Known rows, with every way that one mark hangs from another:
j690(j377(j972(j980))): [-0.80 -5.77  4.04 -1.96  8.27 -3.23  3.19  5.19  0.47  4.42 -2.08  2.17
  1.22  0.39  3.02 -1.39  1.83  1.35 -0.28 -3.88  3.07]
j690(j377): [ 0.25 -1.79  3.41 -0.34  1.70 -1.89  1.08  3.74  0.45  1.39 -0.51 -0.82
  1.13  0.15  0.55 -2.70  1.26  1.16 -1.21 -2.44  1.34]
j734(j737 j858(j532)): [-0.42  1.64  0.64  0.47 -2.52  1.32 -2.47 -0.89  1.64  2.56  1.78 -1.87
 -0.69 -1.67  0.32  2.76  0.32 -1.96 -2.26 -0.35 -0.86]
j737(j734(j858(j690(j377)))): [-0.14 -1.25 -2.62  1.00  1.08  0.42 -0.34 -1.99 -0.25  0.70 -1.90 -0.84
 -0.96  1.97  0.43 -0.01  0.99  1.90 -0.43 -3.47 -0.92]
j972(j377): [ 0.86 -2.91  5.02 -1.59  2.59 -4.12  0.87  7.11  0.32  1.56 -0.32  2.07
 -0.42  1.38  1.33 -2.54 -1.27 -0.20 -3.79 -1.06  0.34]
j737(j734): [-0.30 -0.61  2.10 -0.05 -0.06 -2.22 -1.45  3.92 -0.45  1.21 -0.15  1.53
 -1.25 -0.52  0.98 -1.73 -2.52  1.51 -2.46 -0.31 -0.28]
j734(j737 j858(j245)): [-0.22  2.16 -1.57  0.48 -2.45 -0.54 -2.52 -0.27  0.62  0.89  0.28  0.68
  0.15 -1.88  0.26  0.65 -0.88  0.09 -0.31  0.19 -0.64]
j737(j734(j858(j532))): [ 0.01  1.70  0.84  0.75 -1.93  0.73 -0.54 -0.43  0.76  2.35  0.75  0.53
 -1.05 -0.44  0.15  1.76 -0.51  0.89 -4.06 -0.52 -1.15]
j737(j734(j858(j245 j532 j690))): [ 0.41  2.03 -2.79  0.85 -2.64  1.12  0.15 -3.25  0.62 -0.74  0.10  0.28
 -0.54  0.23 -1.12  1.13 -0.50  0.42 -2.84  1.37 -1.64]
j532(j858(j245 j690(j377) j734(j737))): [-0.35  2.25 -3.24  0.52  0.25  2.57 -0.88 -2.29 -1.89 -3.00 -0.46  0.18
  0.54 -0.65 -0.71  0.39  0.98  1.97  5.81  0.62  0.40]
j737(j734(j858)): [-0.30  0.50  0.28  0.47 -1.20 -1.42 -1.66  1.05 -0.33  2.12 -0.27  1.72
 -1.27  0.10  0.98 -0.04 -1.97  1.70 -2.53 -1.49 -1.40]
j532(j858(j690 j734(j737))): [-0.93  0.72 -0.81  0.01 -1.68  1.12 -3.15 -0.53 -1.92 -1.76  0.59  0.15
 -1.13 -0.65  0.33  0.87 -2.64 -0.96  3.93  1.25 -0.94]
j532(j858(j245 j690(j377(j972)))): [ 0.81 -1.88  0.84 -1.13  2.92 -1.09  4.45  0.13 -0.70  0.04 -1.85  2.79
  0.72  1.56 -0.26 -2.68  1.34  1.59  4.60 -0.51  2.85]
j734(j737 j858(j245 j532)): [ 0.07  3.54 -0.87  0.54 -3.08  1.72 -1.33 -1.80  1.68  1.05  1.55 -0.62
  0.34 -2.37 -0.57  2.24  0.60 -0.58 -1.89  1.25 -0.58]
j858(j245 j532 j690 j734(j737)): [-0.85  2.25 -2.78  0.97 -1.91  1.76 -2.81 -1.74 -0.17 -2.64  1.80 -2.01
 -0.72 -1.90 -1.11  1.93 -0.65 -1.64 -0.09  3.47 -0.82]
j532(j858): [ 0.64  0.03  5.26 -1.23 -1.84 -1.84  1.35  3.62 -0.40  0.99  0.21  2.30
  0.99 -0.13  0.37 -2.56 -2.24  0.19  0.55  0.13  0.65]
j532(j858(j245 j690(j377(j972)) j734)): [ 0.21 -0.64 -0.89 -0.42  3.24 -0.48  3.03 -0.88 -2.04 -1.13 -1.14  2.81
 -0.13  1.03 -0.34 -1.32  1.05  2.41  5.61  0.48  2.20]
j980(j972(j377)): [ 0.67 -4.62  5.67 -2.78  6.00 -3.90  1.66  9.14  0.40  2.12 -1.10  4.03
  1.46  2.18  3.13 -1.74 -1.96 -0.83 -2.53 -1.47  0.54]
j972(j377 j980): [ 0.17 -4.91  5.46 -2.83  5.99 -4.02  2.06  8.31  0.70  2.59 -1.59  3.42
  1.18  1.19  3.27 -1.58 -1.18  0.00 -4.22 -2.23  0.47]
j858(j532 j690(j377) j734(j737)): [-1.08  0.13 -1.92  1.34  1.34  2.99 -2.18 -1.90 -0.04 -1.07  1.19 -4.36
 -0.86 -0.73 -0.40  2.29  2.41 -0.85  0.70 -0.21 -0.14]

Rows:
[ 0.54  1.37 -0.93  0.09  0.19  0.68  2.11 -1.35 -1.86 -3.04 -0.72  1.24
  1.63  0.73 -1.19 -1.64  0.68  2.46  4.07  0.89  0.70] -> j532(j858(j245 j690(j377) j734))
[ 0.09  0.06 -1.97  1.25  0.38  2.42  0.61 -3.37  0.73  0.83 -0.65 -2.10
 -0.63  1.44 -0.41  1.65  2.44  1.02 -2.06 -2.48 -0.81] -> j737(j734(j858(j532 j690(j377))))
[-0.06  0.54 -4.36  0.80 -0.25  1.33 -1.35 -3.41  0.57 -0.67 -1.14 -1.93
  0.44  0.09 -0.33  0.68  2.02  0.49  1.75 -1.91 -0.34] -> j734(j737 j858(j245 j690(j377)))
[ 0.45 -1.94  2.06  0.06  0.80  0.46  2.15  0.29  1.36  0.11  0.20 -3.46
  0.98  0.96 -0.71 -1.16  2.55 -1.27 -2.09 -1.31  0.70] -> j858(j532 j690(j377))
[-0.50  1.91 -3.56  1.34  0.68  3.10 -1.27 -2.77 -0.05 -2.40  1.01 -3.20
  0.12 -1.47 -1.27  1.90  2.75  0.42  1.25  1.34  0.22] -> j858(j245 j532 j690(j377) j734(j737))
[ 0.59 -1.09 -1.42  0.18  2.23  0.29  3.69 -3.35  1.29  1.52 -0.67 -0.48
  0.16  1.39 -0.80  0.62  3.70 -0.16 -0.06 -0.98  1.49] -> j734(j858(j245 j532 j690(j377(j972))))
[-1.09  0.42 -1.23  0.97 -1.36  1.48 -3.62 -0.97 -0.11 -1.24  1.95 -3.22
 -1.78 -1.31 -0.24  2.33 -0.88 -2.87 -0.61  1.89 -1.23] -> j858(j532 j690 j734(j737))
[ 0.52  3.09  1.99 -0.51 -2.17 -1.29  0.91  1.61 -1.83 -1.59  0.66  3.68
  1.14 -1.26 -0.53 -1.65 -2.26  2.27  2.12  2.91  0.28] -> j532(j858(j245 j734))
[-0.32 -2.53  0.77 -0.36  3.82 -0.63  2.33  0.00 -2.06  0.33 -0.95  1.63
 -0.99  1.59  0.48 -0.99  0.75  1.21  4.97 -1.07  1.91] -> j532(j858(j690(j377(j972)) j734))
[ 0.89  1.21 -0.67  0.15 -3.45  0.00  1.23 -2.61  1.50 -0.58  0.54 -0.90
  1.07  0.34 -1.48  0.33 -0.01 -2.00 -2.82  1.39 -1.10] -> j734(j858(j245 j532 j690))
[ 0.58  3.51 -0.69  0.65 -2.46  0.63  0.30 -1.24  0.66  0.95  0.67  1.63
 -0.16 -1.09 -0.66  1.28 -0.23  2.03 -3.53  1.37 -0.94] -> j737(j734(j858(j245 j532)))
[-1.00  0.95 -3.48  0.61 -1.33 -0.38 -3.78 -0.21 -1.16 -2.99  0.54 -0.74
 -0.96 -1.50 -0.31  0.30 -2.13 -0.77  1.54  2.29 -1.06] -> j858(j245 j690 j734(j737))
[-0.73  0.42 -1.57  0.55  0.86  2.48 -1.69 -1.62 -1.77 -1.53 -0.27 -1.06
 -0.42 -0.03  0.26  0.85  0.63  0.81  5.22 -0.88  0.16] -> j532(j858(j690(j377) j734(j737)))
[-0.48  0.27 -1.36  0.64 -2.66  1.70 -2.43 -2.96  1.53  0.83  1.08 -3.24
 -1.07 -0.36 -0.17  2.71 -0.02 -3.60 -1.73 -0.30 -1.65] -> j734(j737 j858(j532 j690))
[-0.40 -0.50  1.11  0.37 -1.45 -0.44 -0.59  0.33 -0.12 -1.16  1.67 -2.12
 -0.65  0.07 -0.62  0.35 -1.13 -2.36 -2.36  1.91 -1.03] -> j858(j532 j690 j734)
[-0.17  0.69 -3.65  0.44 -2.77 -0.09 -2.75 -2.42  0.49 -0.71 -0.28 -0.69
 -0.30 -0.54 -0.21  0.71 -1.20 -1.60  0.34  0.20 -1.35] -> j734(j737 j858(j245 j690))
[ 0.35 -3.62  2.49 -1.21  3.54 -1.29  3.58  1.02 -0.67  1.42 -1.69  1.47
 -0.16  2.07  0.49 -2.32  1.08  0.34  4.05 -2.29  2.56] -> j532(j858(j690(j377(j972))))
[ 1.02  0.48  1.49 -1.07 -2.72 -1.47  2.10  0.85 -0.56 -2.04 -0.48  2.26
  1.48  0.57 -0.91 -2.90 -2.27 -0.25  1.77  1.82  0.24] -> j532(j858(j245 j690))
[ 0.82  0.10  1.27 -0.38 -2.24 -1.00  1.49  0.50  1.25 -1.51  0.87 -0.97
  1.13 -0.16 -1.43 -1.48 -0.60 -2.05 -2.84  2.49 -0.03] -> j858(j245 j532 j690)
[-0.11  2.05 -2.91  0.72 -3.43  1.96 -1.66 -3.87  1.51 -0.58  0.91 -2.02
 -0.08 -0.92 -0.99  2.43  0.37 -2.37 -1.25  1.47 -1.19] -> j734(j737 j858(j245 j532 j690))
